What can hang from each mark
rugutan: topaba
todeb: nufolu
nufolu: gitevof todeb
tuzo: topaba
zezad: gitevof todeb
kigo: topaba
gitevof: nufolu topaba zezad
topaba: lasug pokuno
vitolep: topaba

Every row comes from one small tree of marks. The marks that hang from a mark follow it in brackets, in alphabetical order. Every link used is in the known rows. Which tree was each row made from?
Known rows
kigo[topaba]: [-30.8   7.6 -17.9   7.3 -14.7  23.7  -0.5  -0.1   1.0  -5.3 -10.1  22.1
  12.5  -0.9  12.1 -46.7  20.8  -6.4 -31.2  50.6 -52.7 -13.1  14.3]
nufolu[gitevof[topaba]]: [ -8.8  15.2 -16.3  -9.0  24.6 -22.6  -0.7 -20.6   9.4 -20.9  -3.8  23.4
   3.7  14.9 -18.5  -4.6   7.4  15.8 -29.9  30.9 -13.2 -17.6  18.7]
vitolep[topaba]: [-18.5   1.3  -7.0   5.4  12.6  22.4  30.2  24.2  23.0  -6.0 -13.8  50.2
 -20.0   9.3  12.9 -21.6  26.0  10.2 -75.9  55.0 -28.1  -6.1  21.4]
zezad[gitevof[topaba[lasug pokuno]] todeb[nufolu]]: [-49.6   3.4  -6.7  16.4 -18.4  20.3  34.1  27.3  18.2  -0.3  30.7 -52.0
   0.6 -48.7 -14.8  25.6  21.0 -22.7   3.6 -25.3  17.4  28.2 -54.5]
nufolu[gitevof]: [-24.4   1.8 -13.5   4.7   9.9  -8.8 -25.9 -17.0   4.6  -5.1 -21.8  35.5
   4.5   2.8   3.1 -11.1   7.3  21.6 -31.5  53.6   6.7 -20.3  28.6]
topaba[lasug pokuno]: [-30.9  -1.8 -12.8 -12.9 -16.9  40.0  -5.1  34.3   8.9  23.6  45.0 -25.4
  15.9   9.9   1.1  25.5 -22.8  35.0 -27.9  11.0  -0.3 -24.5   4.1]
gitevof[nufolu zezad]: [ 39.1  -3.5  30.7   1.9 -13.1 -11.6 -16.2 -11.0 -20.0  21.4 -12.8  42.4
  -8.7   6.2   6.0 -24.2 -19.4   9.0  15.0   3.3 -17.5 -16.7  12.2]
tuzo[topaba[lasug]]: [-11.7  15.4   3.7   1.4 -23.7   0.6  27.0 -16.7   1.0  17.3  28.3   1.5
  12.4  -7.1 -18.5  11.1  14.2  22.2 -13.5  56.1 -40.2 -28.8  -8.8]
rugutan[topaba[lasug pokuno]]: [-17.6  -3.4  -2.8 -11.7 -12.5  41.4  21.9  38.6  -5.6  24.2  34.3 -14.1
  18.2  25.5   5.7  25.5   3.9  25.7   5.1   3.8   4.6 -16.9  14.3]
todeb[nufolu]: [ -8.0 -17.2  24.9  14.5  -4.5   4.4 -18.3  -1.8  -3.2  38.1 -10.8  48.4
  23.9 -43.7   5.1 -17.0   5.3  -7.4 -24.9  49.8 -30.9   0.4 -32.9]
zezad[todeb[nufolu[gitevof[topaba[lasug pokuno]]]]]: [-20.0 -15.2 -19.0  -5.5 -12.0   6.3   8.2   4.8  26.6 -12.6  28.8 -38.2
  13.0  10.4  -1.3  46.9  -6.0 -12.1  -1.3 -37.8  28.4   6.1 -27.7]
todeb[nufolu[gitevof[topaba zezad]]]: [ 30.4   3.2  16.6  -3.1  11.6 -31.1 -18.1 -23.7 -22.2  25.1 -31.9  16.1
  21.9   2.2 -10.1  -1.7 -12.9   1.0  14.3   1.6   3.2  -7.7 -11.5]
gitevof[nufolu topaba]: [ 27.6  -5.7  22.4  -4.9   2.7 -25.0  20.1 -26.1   3.4 -14.3  12.2  42.8
 -21.1   5.7  -4.0 -27.1  -2.1  -3.6 -16.6  12.2 -52.6 -17.8   8.5]
nufolu[gitevof todeb]: [ -5.8 -13.1 -13.6   4.2  23.4  -2.6 -59.7 -23.1  -9.6  -2.3 -57.4  31.1
   9.3   9.3  25.6 -22.3   3.6  13.8  -9.8  49.7  19.3   3.0  40.3]
nufolu[gitevof[topaba[pokuno] zezad] todeb]: [ 20.8   6.8 -14.3 -31.8  35.0  -1.9 -37.7  11.6 -35.8   6.9 -32.1 -36.5
  26.2  42.5   5.2 -10.1 -33.7  33.8  17.1 -16.2  32.8   1.9  45.1]
todeb[nufolu[gitevof[topaba[lasug pokuno] zezad]]]: [ 17.5  -6.8  -2.0 -25.3  -7.1   2.6 -12.8   9.3 -12.8  34.2  22.3 -41.6
  22.5  33.7  -3.8  41.8 -45.6  19.6  22.0 -37.4  35.3 -29.9  -8.1]
todeb[nufolu[gitevof]]: [-13.7 -20.7   8.0  12.7   3.8 -14.2 -34.9 -27.9   5.9  19.2 -30.6  47.8
  17.8 -16.4  12.5  -4.9   7.1  -1.9 -12.0  49.7   5.7 -11.5  -5.9]
gitevof[topaba]: [ -1.2  16.3   0.6  -4.6  20.8  -7.6  17.0  -1.1  -1.4  -5.3  10.3  23.3
   9.1  -5.6 -20.1 -25.2   4.1   9.4 -39.7  29.7 -48.6  -4.7   1.0]
todeb[nufolu[gitevof[zezad]]]: [ 15.4 -11.4  17.3   7.0   1.8 -16.2 -40.9 -15.3 -22.6  40.4 -42.4  30.4
  25.2  -9.3  11.6  -6.5  -8.0   2.2  19.2  18.1  20.6 -10.6  -6.6]
nufolu[gitevof[topaba[lasug pokuno]] todeb]: [ -3.3  -6.8 -30.7 -28.6  13.5  15.0 -34.0   3.4  -2.6 -12.7  10.6 -41.8
   7.8  48.6  15.0  28.3 -22.9  27.9  -3.4  -8.4  29.9 -11.5  37.0]
gitevof[nufolu[todeb]]: [ 25.7 -28.0  27.5   9.9   0.8  -3.6 -35.0 -20.8 -11.4   3.7 -37.4  48.6
 -16.4   0.6  34.1 -40.6  -1.1  -5.7   6.6  29.7 -16.6   2.4  26.0]

Write each row's tree
[ 62.0 -14.6  15.1 -26.5  -6.4  12.7 -19.3  14.9 -31.2  16.2  12.4 -43.7
  -6.1  50.6  16.2   8.2 -57.8  16.9  42.4 -63.0  10.3  -9.8  20.4]	gitevof[nufolu[todeb] topaba[lasug pokuno] zezad]
[ 10.1  21.7  -0.8 -29.1  20.3   7.7   7.4  33.3 -21.7  20.3  18.9 -31.1
  25.8  17.1 -24.2 -12.7 -38.1  34.8 -12.8 -10.3 -17.5 -11.1   9.5]	gitevof[topaba[pokuno] zezad]
[ 32.2   3.7  30.9  17.8 -19.3 -12.6   6.1  -6.7  -0.1  -6.0 -16.7  28.5
  -7.2 -12.8  12.3 -25.0   3.7 -19.6  20.7 -19.0  -8.5  15.9   7.8]	gitevof[nufolu zezad[todeb]]
[ -9.6 -19.9 -12.1 -22.6  -7.4   5.5  -2.4   4.5  10.7  12.4  39.4 -28.5
  16.3  25.9  -0.4  47.6 -29.7  12.3  -5.0 -15.8  18.5 -27.4 -14.0]	todeb[nufolu[gitevof[topaba[lasug pokuno]]]]
[-29.7   0.2  11.8  40.5 -13.6 -10.0  19.7  -9.9  21.1 -25.2 -19.8  38.9
 -38.2 -50.3   4.8 -29.3  50.3 -33.6   9.3  20.4   3.0  29.0   0.9]	zezad[gitevof[nufolu] todeb]
[ -8.7  -3.8   2.5  14.5   8.9 -28.0  10.1 -28.4  19.9 -23.2 -18.3  19.4
  12.2 -21.6  -4.2  -1.2  26.8 -34.7  -4.0   6.7   0.5  22.9 -27.2]	zezad[todeb[nufolu[gitevof[topaba]]]]
[-41.9  34.5 -16.9  24.7  16.7  -7.9  39.1   5.5  19.5 -33.1  -9.4   4.5
 -12.8 -58.5 -21.4 -25.5  50.9 -23.2 -19.4  24.6 -14.6  36.2 -21.7]	zezad[gitevof[topaba] todeb]
[ -2.5 -11.3   6.0  -1.6  14.8 -28.2 -10.2 -27.9   1.2   1.4 -12.1  35.4
  13.7  -6.8  -3.6  -2.1   7.4 -13.2 -11.6  30.3 -14.7  -7.4 -14.4]	todeb[nufolu[gitevof[topaba]]]
[ 27.7  21.4 -18.8  -7.9   2.3  -8.1  -7.9  -8.6  -5.7  -0.8   0.6  -6.9
  12.2  33.6 -17.3  30.9 -17.0  23.4   5.6 -23.3  15.8 -26.0  15.6]	nufolu[gitevof[topaba[lasug] zezad]]
[ 26.6   4.8 -21.0 -29.4  12.6  17.2 -42.1  17.2 -29.3   7.8  -5.0 -58.1
  16.9  55.4   8.5  23.0 -46.5  35.0  23.5 -41.0  46.6  -9.7  37.2]	nufolu[gitevof[topaba[lasug pokuno] zezad] todeb]
[ 21.4  26.3 -12.2 -11.1  21.1 -26.4  -7.4  -9.4 -17.9  -6.4 -18.6  14.5
  16.4  24.4 -19.9  -8.3 -12.5  18.8  -1.8   4.5  -1.5 -14.7  22.9]	nufolu[gitevof[topaba zezad]]
[ 35.9   3.4  10.1 -13.2 -28.6   7.0  30.8  17.0   2.8  -9.7  41.1 -43.5
  -9.1  31.1  -5.2  26.2 -30.6  -3.1  29.4 -83.2   4.2   1.1  -4.1]	gitevof[nufolu topaba[lasug pokuno] zezad[todeb]]
[-36.7  10.6   4.0  38.6   3.6 -11.6  33.1   1.1  15.2  -5.7 -20.2  11.5
  -1.9 -80.6 -12.5 -18.1  51.9 -44.9  -0.4  18.3 -13.1  45.1 -56.4]	zezad[gitevof[topaba] todeb[nufolu]]
[-55.2  25.8 -32.1   5.2  -9.5  28.4  46.5  38.7  26.9 -24.6  36.6 -56.2
  -8.3 -30.5 -18.7  21.5  20.2  -1.2 -14.5 -19.6  19.8  20.6 -21.2]	zezad[gitevof[topaba[lasug pokuno]] todeb]
[ 37.5   8.4  23.1  16.0 -16.8  -0.8  22.8   7.3  -4.8  14.4   6.5 -15.0
  23.9 -28.4 -16.8  24.2   2.5 -31.3  17.4 -44.1  -5.5  23.7 -61.1]	gitevof[topaba[lasug] zezad[todeb[nufolu]]]
[ 80.4  -3.6  24.2  -4.5  -3.8 -10.0 -16.4  -4.8 -32.9  10.4 -16.1  -3.0
 -13.6  33.9  11.9  -2.9 -27.3  -2.6  37.0 -45.5  -8.7  -1.1  12.9]	gitevof[nufolu[todeb] topaba[lasug] zezad]
[ 16.3  -8.2   3.9  16.9  -5.1  -1.1  -4.6  -6.9  -8.2  -9.3 -15.5   8.7
 -46.2  -5.8  10.3  -9.8  17.7 -20.5  23.4  -6.7   2.5   7.9   8.2]	zezad[gitevof[nufolu[todeb] topaba[lasug]]]
[ 13.7   2.4  30.5  24.5  -8.0  -1.1  -5.9   6.1  -8.4  32.1 -30.9  17.8
  33.3 -49.6   2.6 -16.4  13.6 -27.2  11.5   2.6  -4.7  30.4 -43.6]	gitevof[zezad[todeb[nufolu]]]
[ -2.4 -16.5  -3.8  -7.5  -3.3  18.6  -5.7  10.7  -6.7  -4.9  15.5 -35.0
 -37.2  10.6  17.7   5.2 -12.3   6.3  25.5 -24.7  15.9  -1.2  17.8]	zezad[gitevof[nufolu[todeb] topaba[lasug pokuno]]]
[-28.4   0.9  -9.3   8.0 -23.9  16.7  43.6  12.5  29.1 -33.3  40.0 -41.9
 -39.5 -10.0  -5.7  18.6  15.2 -13.8  13.6 -46.5  14.5  12.8 -10.3]	zezad[gitevof[nufolu topaba[lasug pokuno]] todeb]
[-29.7 -16.2  -7.9  -4.5  10.4 -14.0   8.3  -4.1  19.3 -17.1   4.5 -20.0
  19.4  -4.7  -0.3  11.5   4.7 -11.0  -1.4 -11.9  15.3  17.2 -14.3]	zezad[todeb[nufolu[gitevof[topaba[pokuno]]]]]
[ -6.0   4.5  -0.8  31.5 -25.8  -5.9  40.8  -8.1  30.0 -37.6  16.4  -1.0
 -47.4 -28.0  -7.5   7.2  37.2 -32.7  13.1 -28.4   4.5  18.9 -16.9]	zezad[gitevof[nufolu topaba[lasug]] todeb]
[-33.9   0.4  -2.1   5.0  -3.0  -3.3  42.9   8.0  25.7 -33.6  18.1 -16.4
 -34.9 -24.4  -3.6 -18.1  22.5 -18.5   6.1 -14.5   2.4  23.9  -0.2]	zezad[gitevof[nufolu topaba[pokuno]] todeb]
[-10.2  -7.6 -27.1 -26.1  35.7   2.8 -34.8   0.0  -7.2 -11.4 -17.2 -20.8
  17.2  37.0  14.0  -9.8 -19.1  27.2  -9.9  14.2  15.3   1.0  44.9]	nufolu[gitevof[topaba[pokuno]] todeb]
[ -3.2   2.5   8.2  15.2 -16.5  -4.3  30.9 -15.1  11.8 -11.3  23.3  15.7
 -48.0 -12.1  -7.8   7.6  17.3 -13.0   7.1  -1.9 -13.0 -13.5  -6.8]	zezad[gitevof[nufolu topaba[lasug]]]
